Each row was made from one small tree. The marks that hang from a mark follow it in brackets, in the order of their numbers. Every link used is in the known rows. Write each row's tree.
Known rows
q_106(q_630(q_553 q_682(q_378))): [-6 -2  1  4  0 -3  4 -2  2  0 -4 -1  8  0 -2  0  3  6  2 -5 -1  2  4  2
  0  0  4 -1 -1  1  0 -2  3  0  0  2 -2  7  3  2  0  3]
q_553(q_630): [ 3 -1  1 -1  0  0 -5 -1  0  1 -2 -1 -1  0  6 -1 -1 -1 -3  0 -3  1  2  0
  3 -1  0  1  1  1  1 -1 -2 -1  0  3 -3  2 -2  0  5  1]
q_953(q_553 q_559(q_375(q_630))): [  2   1   1  -1   1   0   2   9  -1   1   1   6  -4   3  -1  -3  -4  -4
   0  -1   0  -9 -15  -1   3   0  -6  -4  -2  -1  -1   1   1  -2  -2  -6
  -1  -6   2  -1   0 -10]
q_106(q_630): [-2 -1  0  1  0 -1 -6 -4 -1  0 -4 -1  2  1  7  3 -1  8  1  0 -1  2  5  0
  4  0  1 -1 -1  2  0  1  1 -7  0  3 -2  8 -3  0  2  4]
q_682(q_378(q_630(q_553 q_559(q_375) q_967))): [ 0  0 -1  0 -1  1 10  2  3 -6 -1  1  7 -1 -6  2 -2  6  2 -8  5  0  1  1
 -2  5  2  0 -1  1  0  1 -8  1  0 -2  3 -5  5  1 -5 -3]
q_566(q_553 q_630(q_141 q_682 q_910(q_819))): [  8  -1   1   0   2  -1 -13   3  -3   3   3  -1  -1   1   2   1  -1 -14
   1   2  -6   0  -7   0  -4  -3  -3   5  -3  -3   1   0  -5   0  -2   3
  -2   0 -11  -2   6   8]
q_910(q_375 q_630(q_559) q_819): [-13   2   1   0   0   0  -1  -3   2   3   5  -1  -1   2   1  -1  -1  -1
   0   2   0   4   4   1   1  -1   3  -2   1  -4  -2   5 -10  -1  -2  -1
   2  -4  -5   1  -1  -4]
q_559(q_375(q_630(q_967))): [  5   2   0  -2   0   2  -5   0  -3  -3  -2   2  -6   2   6  -3  -3   3
   0  -2   0   1   3  -2   3  -2  -2   3  -2   0   2   1 -14  -3   0   1
  -1  -1  -1  -1  -1  -4]
q_953(q_553(q_630(q_141 q_682 q_910)) q_559): [  5  -1   1   0   1   0  -3   8  -2   3   3   2   0   0   0   0  -1 -14
  -1   3  -9  -7 -19  -1  -1  -1  -8   7  -4   0   1  -3   4   1   2   0
  -3  -1  -2  -1   4   2]
q_553(q_630(q_967)): [11  0  0 -2  0  1 -7 -2 -1 -2 -3 -1 -3  0  4 -1 -1 -3 -3  1  0  2  1  0
  2 -2 -1  5 -3  1  3 -3 -7 -1  1  5 -3  4 -3 -1  4  3]
q_819(q_630(q_553 q_682 q_967) q_838): [-1  3  0  2  0 -1  2 -2  1  1  2 -2 -2  0 -4 -1  2  4 -1  0  4  3  6 -1
 -2 -5  1  0 -1  1  2  0 -6  4  2  2  0  4  0 -1 -4  3]
q_682(q_378(q_630(q_553 q_910))): [-1 -2  0  3 -2  0  4  0  3 -3  1 -1 10 -3  0  2 -3  7  1 -1 -2  1  3  1
 -2  6  1 -3  4  1 -2  1  8 -2  0  0  2 -6  1  2 -3  1]
q_953(q_553(q_630)): [ 5 -1  1 -1  2  1 -3  3  0  1 -2  0 -2  0  0 -1 -1 -7 -2  1  1 -4 -5  0
  4 -1 -3 -2 -1  1  1 -4  2  0 -1  1 -3  1 -1  0  6 -1]
q_910(q_375 q_819(q_838(q_630))): [-11   3   1   0   0   0  -8  -6   0   2   5  -1  -4   2   0  -1   1  -2
  -1   0   0   5   8   1  -2  -5   2  -5  -1  -4  -2   8 -27  -1  -2   3
   5  -4  -7   1   3  -4]
q_838(q_630): [-2  0  1 -1  0  0 -5 -5  0  1 -3 -1 -3  2  7 -1  1  0 -2  2  0  2  6  0
  5  0  1 -3  0  1 -2  1 10 -2  0  3 -4  1  1  0  0 -2]
q_378(q_630(q_553 q_682 q_967)): [11  0  0  1 -1 -1  4 -1  0 -1 -7 -1  6 -1 -3  3  0  6  1 -2  3  1  3  1
 -5 -3  0  2 -2  2  2 -3 -2  2  2  3 -4  5  3 -1 -4  4]
q_819(q_630): [-2  0  0  1  0  0 -6 -3  0  2 -1 -1 -4  0  7 -1  0  8 -2  2  0  2  6  0
  6  0  0 -3  1  1  0 -1  9 -3  0  1 -3  2 -1  0 -2  1]
q_559(q_375): [  0  -1   1  -1   0   0  -7  -2  -1   0  -3   2  -3   1   8  -1   0   6
   1  -5  -2   0   3   0   1   0   0  -2   0   1   0   3 -15  -4  -1  -1
  -1  -1  -3   0   2  -2]
q_559(q_375(q_630(q_141(q_967) q_553))): [  3   0   0  -4  -1  -2  -4   2  -2  -1  -3   2  -7   0   2  -2  -2   1
   1  -3   1   0   3  -2   2   1  -1   2  -2   0  -2   0 -12   1   0  -1
   1   0   3  -2  -1  -7]
q_375(q_630): [ 2  1  1 -1  0  1 -4 -2 -1  0 -3  0 -3  0  6 -3 -3  5 -1  2 -1  1  5 -1
  4 -2  0 -2  2  0  0  1  7 -3 -1  2 -4  0  0  0  0 -2]
q_682(q_378(q_630(q_141))): [  7   0  -1  -1   0   3 -10  -3  -5  -3  -6  -1   3  -1   6   0  -2   7
  -2  -5   1   1   3   0   0   3   0   4  -4   0  -1   1  -3  -2   1   4
  -1   0   1   1  -3   3]
q_910(q_375(q_630(q_141 q_953(q_559))) q_819): [ -2   4  -1  -1   0   2  -5   3  -4   1   5   2  -6   2  -6  -1  -3  -1
   1   5   4  -1  -9   0  -3  -3  -3   1   0  -5   0   3 -11   2  -3  -3
   6  -5  -3   0   1  -4]
q_378(q_630(q_910 q_953) q_682): [-1 -3 -1  3 -2  1  6 -1 -1 -1  3 -1  8 -3  2  3  1  6  2  0 -3  0  2  1
 -3  4  1 -3  5  1 -1  2  7 -6 -1 -2  5 -2  2  0 -3  3]
q_910(q_375 q_819(q_838)): [ -7   3   1   0   0   0 -12  -5  -1   1   3  -1  -3   1   0  -1  -1   4
   2  -2  -1   3   6   1  -5  -5   1  -3  -1  -4   0   9 -36  -2  -2   2
   6  -3 -11   1   6   1]
q_838(q_630(q_141 q_910(q_819))): [  0   1   0  -1   0   1 -14  -5  -2   1   4  -2  -4   2   6   1   0  -4
   0   6  -6   5   6  -1   2   1  -1   3   0  -3  -2   3   2  -3   1   3
   2  -3  -6  -1   2   3]
q_559(q_375(q_630(q_910(q_819)))): [ -3   1   2   1   0   0  -6   1  -1   2   6   1  -2   1   6  -1  -5   2
   3   1 -10   3   3  -1   2   0  -1  -1   4  -4  -1   6 -13  -5  -1  -1
   3  -9  -6   0   3  -3]
q_106(q_630(q_141 q_953(q_559(q_375)))): [-4  0 -2  0  0  0 -2  3 -5 -1  1  4 -1  2  0  5 -1  2  3 -2  2 -3 -9 -1
  1  2 -3  2 -3  1  0  1 -9 -4 -1 -4  5  5  1 -1  0  0]
q_378(q_630 q_682): [ 7 -2 -1  1 -2  1 -2 -2 -3 -2 -5 -1  6 -1  6 -1  1  8  0 -4 -2  0  3  1
 -1  1  1  0 -1  0  0  2  0 -4 -1  2 -2  2  1  0 -2  2]
q_953(q_553(q_630(q_682 q_967)) q_559): [ 13  -1   1  -1   1   0   2   8   0   1  -1   2  -2   1  -4  -2   0 -12
  -2   0  -2  -8 -18   0  -2  -5  -6   5  -7   0   4  -5   0   3   1   0
  -6   3   0  -1   4   1]
q_682(q_378): [ 1 -1  1  0  0  1 -7 -4  0 -2 -3 -1  0  0  6 -5  1  7 -1 -4 -1  1  4  1
  1  2  2 -2 -1  0  0  1  1 -2 -1  1 -2 -1 -1  2  2  2]
q_682(q_378(q_630)): [ 4 -1  0  1 -1  1 -3 -2 -1 -2 -5 -1  6 -1  5 -1 -3  9 -1 -5  0  1  4  1
  0  3  1 -1 -2  0 -1  2  1 -3  0  2 -2 -1  2  2 -2  2]
q_630(q_553 q_682(q_378) q_967): [ 7  0  0  1 -1 -1  1 -3  3 -3 -4 -1  2 -1 -3 -5  4  4  0 -3  2  1  3  1
 -4 -1  2  2 -3  0  2 -3 -2  4  2  2 -3  2  2  1 -1  4]
q_566(q_630(q_910 q_953)): [ 0 -2  1  1  0  0  1  0  1  0  5 -1 -1 -1  2  4 -2 -5  0  5 -4  1  0  0
 -1  1  1 -2  7  2  0  0  5 -1 -1 -2  3 -1 -5  0  3  2]
q_910(q_819): [  6   0   1   0   0   0 -11  -4   0   1  -2  -1  -2   1   4   0   0   5
   1   0  -2   2   5   1   0  -2   1  -2   0  -3   1   4  -5  -3   0   1
  -1   1  -7   0   5   4]
q_682(q_378(q_630(q_559))): [-3 -1 -1  1 -1  1  5 -1  1 -2 -2 -1  7 -2  2  1 -3  8 -1 -4 -1  1  3  1
  1  5  3 -2  1  1 -2  3  9 -2 -1  0 -1 -3  3  2 -3  0]
q_838(q_630(q_682)): [-3 -1  1  1  0 -2 -1 -4  0  4 -4 -1 -2  1  7 -2  3 -1 -2  0 -5  2  6  0
  3 -3  2 -1  0  1 -1  0  7  1  1  3 -7  3  2  0 -1  0]

Which tree is each row?
[ 0 -1 -1  2 -1  1 10  0  2 -3 -1 -1  8 -3 -8  2 -1  8  1 -2  9  0  3  2
 -3  4  4 -6  4  1 -2 -1  9  2 -1 -3  4 -2  6  2 -4 -1]  q_682(q_378(q_630(q_553 q_953)))
[ -8  -1   1  -1   0  -3  -7  -3  -3   3  -3  -1  -5  -1   8  -8   4  -3
  -3  -6  -4   2   4   0   0  -1   2   6  -9  -3  -3   1 -21   2   0   3
  -2   2   2   1  -6  -2]  q_910(q_375 q_630(q_141(q_967) q_682(q_378)))
[ 0 -2  1 -2 -1 -3 -7 -3 -3  2 -5 -1 -4 -1  9 -7  4 -3 -3 -4 -5  1  4 -1
  1  0  3  6 -9 -2 -3  0 -3  2  3  4 -5  4  4  0 -5  1]  q_910(q_630(q_141(q_967) q_682(q_378)))
[-10   0   1   2   0   0  11   3   3   0   7   2   0  -1  -4   2  -2   1
   4   3   0   1   2  -1   0   3   1  -6  10   1  -2   0   2  -1  -1  -6
   7  -7   2   0  -2  -8]  q_559(q_375(q_630(q_553 q_910 q_953)))
[-1  1  0 -2  0  1  1 -4  3 -2  0 -1 -3  1  2  0  1 -2 -2  4  2  2  5 -1
  5  1  1  1  0  1  0  0 13 -1  1  2 -3  1  1 -1 -2 -1]  q_838(q_630(q_559 q_967))
[-4  0  0 -3 -1 -2  2 -2  3  0 -2 -1 -4  0 -3  1  2 -4 -1  3  3  1  5 -2
  4  4  2  0  0  1 -4 -1 15  3  1  0 -1  3  6 -2 -2 -4]  q_838(q_630(q_141(q_967) q_553 q_559))
[  3   3   0  -1  -1   1 -14  -3   0  -3   4  -2  -2   1  -5   2   0   0
   4   5   1   5   3   0  -6  -1  -2   6  -1  -3   2   1 -24   0   0   2
   7  -3 -10  -1   2   5]  q_630(q_141 q_553 q_910(q_375 q_819) q_967)
[-1 -2  0  2 -1 -1  7  3  1  1  1  2  1 -1 -2 -3  3  2  0 -3 -1 -4 -9  1
 -5  0  2 -2 -1  0  0  1  8  2  0 -4 -1 -1  4  2  0  1]  q_630(q_682(q_378) q_953(q_559))
[-3  1 -1 -1  2  0  2  0 -2  3 -1  0 -4  1 -5  1  5 -9 -1  3  6 -3 -1 -1
  2 -2 -1 -1 -2  0 -1 -5 11  5  1 -1 -1  4  5  0 -2 -2]  q_838(q_630(q_141 q_682 q_953(q_553)))
[ 0  1  0  0 -1  1  5  4 -1  1  2  2 -3  1 -2 -1 -3  2  0  5  2 -3 -8  0
  1  0 -2 -4  4  0 -1  1 17 -1 -1 -4  1 -2  3  0  0 -5]  q_375(q_630(q_953(q_559)))
[-2 -1  0 -1  2  1  5  4  3  1  1  1  0  0 -3  0 -1 -8 -2  2  1 -4 -5  0
  5  1 -2 -3  2  1  0 -3 10  1 -1 -1 -2 -1  0  0  5 -2]  q_953(q_553(q_630(q_559)))
[  7  -1   1  -1   1   0   0   8   1   1   0   3  -2   1  -3  -1  -3 -10
  -3   2   0  -9 -17   0   2  -1  -6  -2  -2   0   1  -2   8  -1  -1  -2
  -3  -1   0   0   6  -3]  q_953(q_553(q_630) q_559)
[ 1 -1 -1  2 -1  1  4 -1 -1 -2 -2 -1  6 -2 -1  2 -1  8  0 -4  4  0  3  1
 -1  4  3 -4  2  1 -1  1  4 -2 -1 -1  2 -1  4  2 -3  1]  q_682(q_378(q_630(q_953)))
[ 0 -3  1  1  0 -1  0 -1  0  2 -2 -1  2 -1  5 -6  2 -2 -3 -5 -7  1  1  1
  1 -2  2  3 -2 -1  1 -1 -5  3  1  4 -5  1  1  2  4  2]  q_553(q_630(q_682(q_378)))
[ 4 -1  0  2 -1 -2  6 -1  1  1 -6 -1  8 -1 -1  3 -1  7  1 -3  1  1  3  2
 -3 -2  1 -2  1  2  0 -1  2  2  1  1 -4  4  3  0 -3  2]  q_378(q_630(q_553 q_682))
[-8  0  0  1  1  0  7  3  2  2  5  0  1 -1 -6  4  3 -6  3  5 -2 -3 -4 -1
 -2  2 -2  0  4  2  0 -3 13  2  1 -5  3  0  0 -1  0  3]  q_630(q_141 q_559 q_682 q_910 q_953(q_553))
[ 4 -1  0  2 -1  0  3 -1  2 -3 -4 -1  8 -2 -2  0 -2  8  0 -4  5  0  4  2
 -2  3  2 -4  1  1 -2  0  5  0 -1  1  0 -2  4  2 -3  0]  q_682(q_378(q_630(q_553)))
[-19  -1   0   3   0  -2  16  -1   5   2   8  -1   4  -2  -2   0   5  -4
   0   2  -7   2   4   0   1   5   5  -3   6   1  -3   1  21   2   1  -3
   2  -5   5   3  -3  -2]  q_838(q_630(q_559 q_682(q_378) q_910 q_953))
[-9  1  0 -1  0  2 -3 -3  1  0  4 -1 -2  0  6  2  0 -4 -1  6 -6  3  5 -2
  5  4 -1  3  3  1 -3  1 16 -2  1  1  0 -3 -1  0 -2  0]  q_838(q_630(q_141 q_559 q_910))
[-10  -1   0  -1   1   0  11   3   2   1   5   2  -1  -1  -2   2   0  -4
   0  -2   1   0  -1   0   2   2   2  -2   6   2   0   0  -7   1  -1  -4
   4  -3   2   0   4  -5]  q_553(q_630(q_559(q_375) q_953))
[ 4  1 -1 -2  1  2 -6  1 -3 -1 -2  0 -4  1 -5  2  2 -1  0  3 10 -4 -2 -1
  0  0 -3 -2 -1  1  0 -4  5  1  0 -2  3  2  0 -1  1  1]  q_630(q_141 q_953(q_553))
[-7 -1 -1  0  0 -1  4  1  2 -1  0  2  2  0 -2 -3  4  2  2 -8  0  1  1  1
 -2  3  3  4  0  0 -1  0 -9  7  0 -2  0 -3  4  1 -2 -2]  q_630(q_141 q_553 q_559(q_375) q_682(q_378))
[  4  -1   0  -1   1  -1   8   7  -2   1   2   4  -3   0  -3   0   1  -8
   0  -4  -2  -4 -13   0  -4  -3  -2   5  -2   0   3  -1 -16   3   1  -3
   0   1   2  -1   3  -2]  q_553(q_630(q_682 q_953(q_559(q_375)) q_967))
[ -3  -2   1   1   0   0   6   1   3  -1   5  -1   4  -3   2  -3   1  -6
  -1   0 -11   2   0   0   0   2   1   8   0   0   2  -1   0   1   2   3
  -2  -3  -1   1   2   5]  q_553(q_630(q_559 q_682(q_378) q_910 q_967))
[-4  2  0  0  0  0  9  0  5 -1  1 -1  1  0 -4 -1 -3  4  1  4  3  1  4  0
  3  1  2 -4  7  1 -1 -1 19  2 -2 -2 -1 -2  4  0 -1 -5]  q_375(q_630(q_553 q_559))
[  0   0   0  -3   0   1  -1  -1   1  -3   0   2  -3   1   3   0   0   4
   2  -4   0   0   3  -1   0   1   0   2  -1   2   2   2 -12  -2   0  -1
   0  -1  -2  -1   1  -1]  q_630(q_559(q_375) q_967)
[  9   0   0   0   1  -1   7   7   0   1   0   2  -2   1  -9   1   2  -5
   1   2   5  -9 -15   0  -5  -3  -4  -1  -4   1   3  -4   7   2   1  -5
  -1   4   2  -1   0   2]  q_630(q_682 q_953(q_553 q_559) q_967)
[ 0  1  0 -1  0  0 -8 -5 -3  2 -5 -1 -4  2  7 -2  4 -2 -2  0 -3  3  5 -1
  3 -3  0  5 -3  0 -1 -1  3  3  2  5 -6  5  2  0 -2  1]  q_838(q_630(q_141 q_682))
[-5 -1  0  4  0 -3  8  2 -1  3 -1  2  4  1 -2  5  1  3  2  1 -2 -3 -8  1
 -1 -2  0 -2  0  2  1  0  8 -2  0 -3 -1  9  2  0  0  3]  q_106(q_630(q_682 q_953(q_559)))
[ 2 -2 -2  2 -2  1 12  0  1 -3 -2 -1  8 -2 -7  1  3  7  2 -2  8  0  2  2
 -4  3  3 -5  5  1 -1 -2  9  1 -2 -3  4  1  6  0 -3 -1]  q_378(q_630(q_553 q_953) q_682)
[ 2  1 -2 -1 -1  1  3 -1  1 -3 -4 -1  6 -1 -4  6 -3  6  1  1  6  1  2  0
 -1  3  0  1  2  2 -1 -1 10  2  0  0  1  1  3 -1 -4  1]  q_378(q_630(q_141 q_553 q_559))
[ 1  1  1 -1  0  0 -1  5 -2  1  1  5 -4  2  6 -3 -4  2  0 -2 -4 -4 -9 -1
  2 -1 -3 -1  0  0 -1  4 -3 -3 -2 -3 -2 -5  1 -1  0 -8]  q_953(q_559(q_375(q_630)))
[  9   2  -1  -3   0   1  -6   5  -6  -1  -2   4  -6   2   4  -4  -1  -2
   0  -3  -4  -2 -10  -2  -2  -4  -5  11  -7  -1   3   0 -15   2   2   1
  -3   0   1  -2  -3  -2]  q_953(q_559(q_375(q_630(q_141 q_682 q_967))))
[  9   1  -1  -2  -1   2 -10  -3   0  -5   0  -2  -2   0   0   2   1   2
   2   5   2   3   3  -2  -3   1  -3   6   0   1   2  -3   0  -1   2   2
   3   1  -5  -2  -1   6]  q_630(q_141 q_553 q_910 q_967)
[ -3   3  -1  -1   0   1   7  -3   3  -3   3  -2  -3   0 -11   2   3  -3
   0   4  12   3   7  -1  -3  -1   3  -5   3   1   0   0   1   4   0   0
   7   1   2  -1  -2  -3]  q_819(q_838(q_630(q_553 q_953 q_967)))
[-1 -1  1  1  2 -1  7  3 -1  3 -1  0  0 -1 -4  0  2 -9 -1  1  5 -3 -6  1
 -1 -3  0 -4  0  1  1 -5  5  1 -2  0 -3  5  0  0  4  1]  q_566(q_553(q_630(q_682 q_953)))
[ 7  2 -2 -1 -1  0  5  0  0 -3 -5 -2  6 -1 -6  5  0  3  1  0  5  2  1  0
 -4 -1 -1  8 -2  2  2 -3  1  5  2  3 -2  5  4 -2 -6  5]  q_378(q_630(q_141 q_553 q_559 q_682 q_967))
[ 4  0  0 -3  1  2  1  0  2 -3  0 -1 -1 -1  1  0 -1 -3 -2  2  0  1  1 -1
  3  0  0  5  0  1  3 -2  1  0  1  3 -2  2 -2 -1  4  2]  q_553(q_630(q_559 q_967))
[ -1   3   0   0   0   1 -12  -4  -2   1   3  -1  -7   1   1  -1   0   5
   0   2   2   4   5   1   2  -4   0   1  -3  -4   3   1 -20  -2  -1   1
   1   0  -7   0  -1   2]  q_910(q_375 q_819(q_630(q_967)))
[-5  1  0  0  2  0 16  3  2  2  3  0  0  0 -9  0  3 -9  0  4  7 -3 -3 -1
  0 -1  0 -2 -1  1  1 -5 14  4  1 -4  0  3  5  0 -5 -2]  q_910(q_630(q_559 q_682 q_953(q_553) q_967))
[-2 -1  2  3 -1 -3  3 -2  4  2  0 -1  4 -1  2  2  2  3  2  2 -7  2  3  0
 -3  0  1 -1  5  2  0  0  6  1  1  0 -2  0 -2  0  0  3]  q_630(q_553 q_682 q_910)
[  8   1   0   1   1   2   2   3  -1  -1   5  -1   4  -1 -10   8  -4  -3
   3   5   3  -3  -4  -1  -4   1  -3  -3   1  -2   2  -1   0  -4   1  -3
   7  -3  -4  -1   0   5]  q_378(q_630(q_910(q_819) q_953(q_553) q_967))
[ -6   2   0  -1   0   2  -7   0   0   1  11  -2   0  -1   0   2  -3  -7
   0   4  -8   4   1  -2  -1   0  -1   5   3  -3   1   6 -14  -1   0   3
   7  -5 -10  -1   8   5]  q_553(q_630(q_141 q_559 q_910(q_819(q_838))))
[-4  0  0  0  1  1  5  1  1  2  1  0 -3  1 -6  1  2 -6 -1  5  8 -4  0  0
  4  1  0 -9  2  1 -2 -3 18  0 -1 -3  1  0  4  0  0 -5]  q_838(q_630(q_953(q_553)))
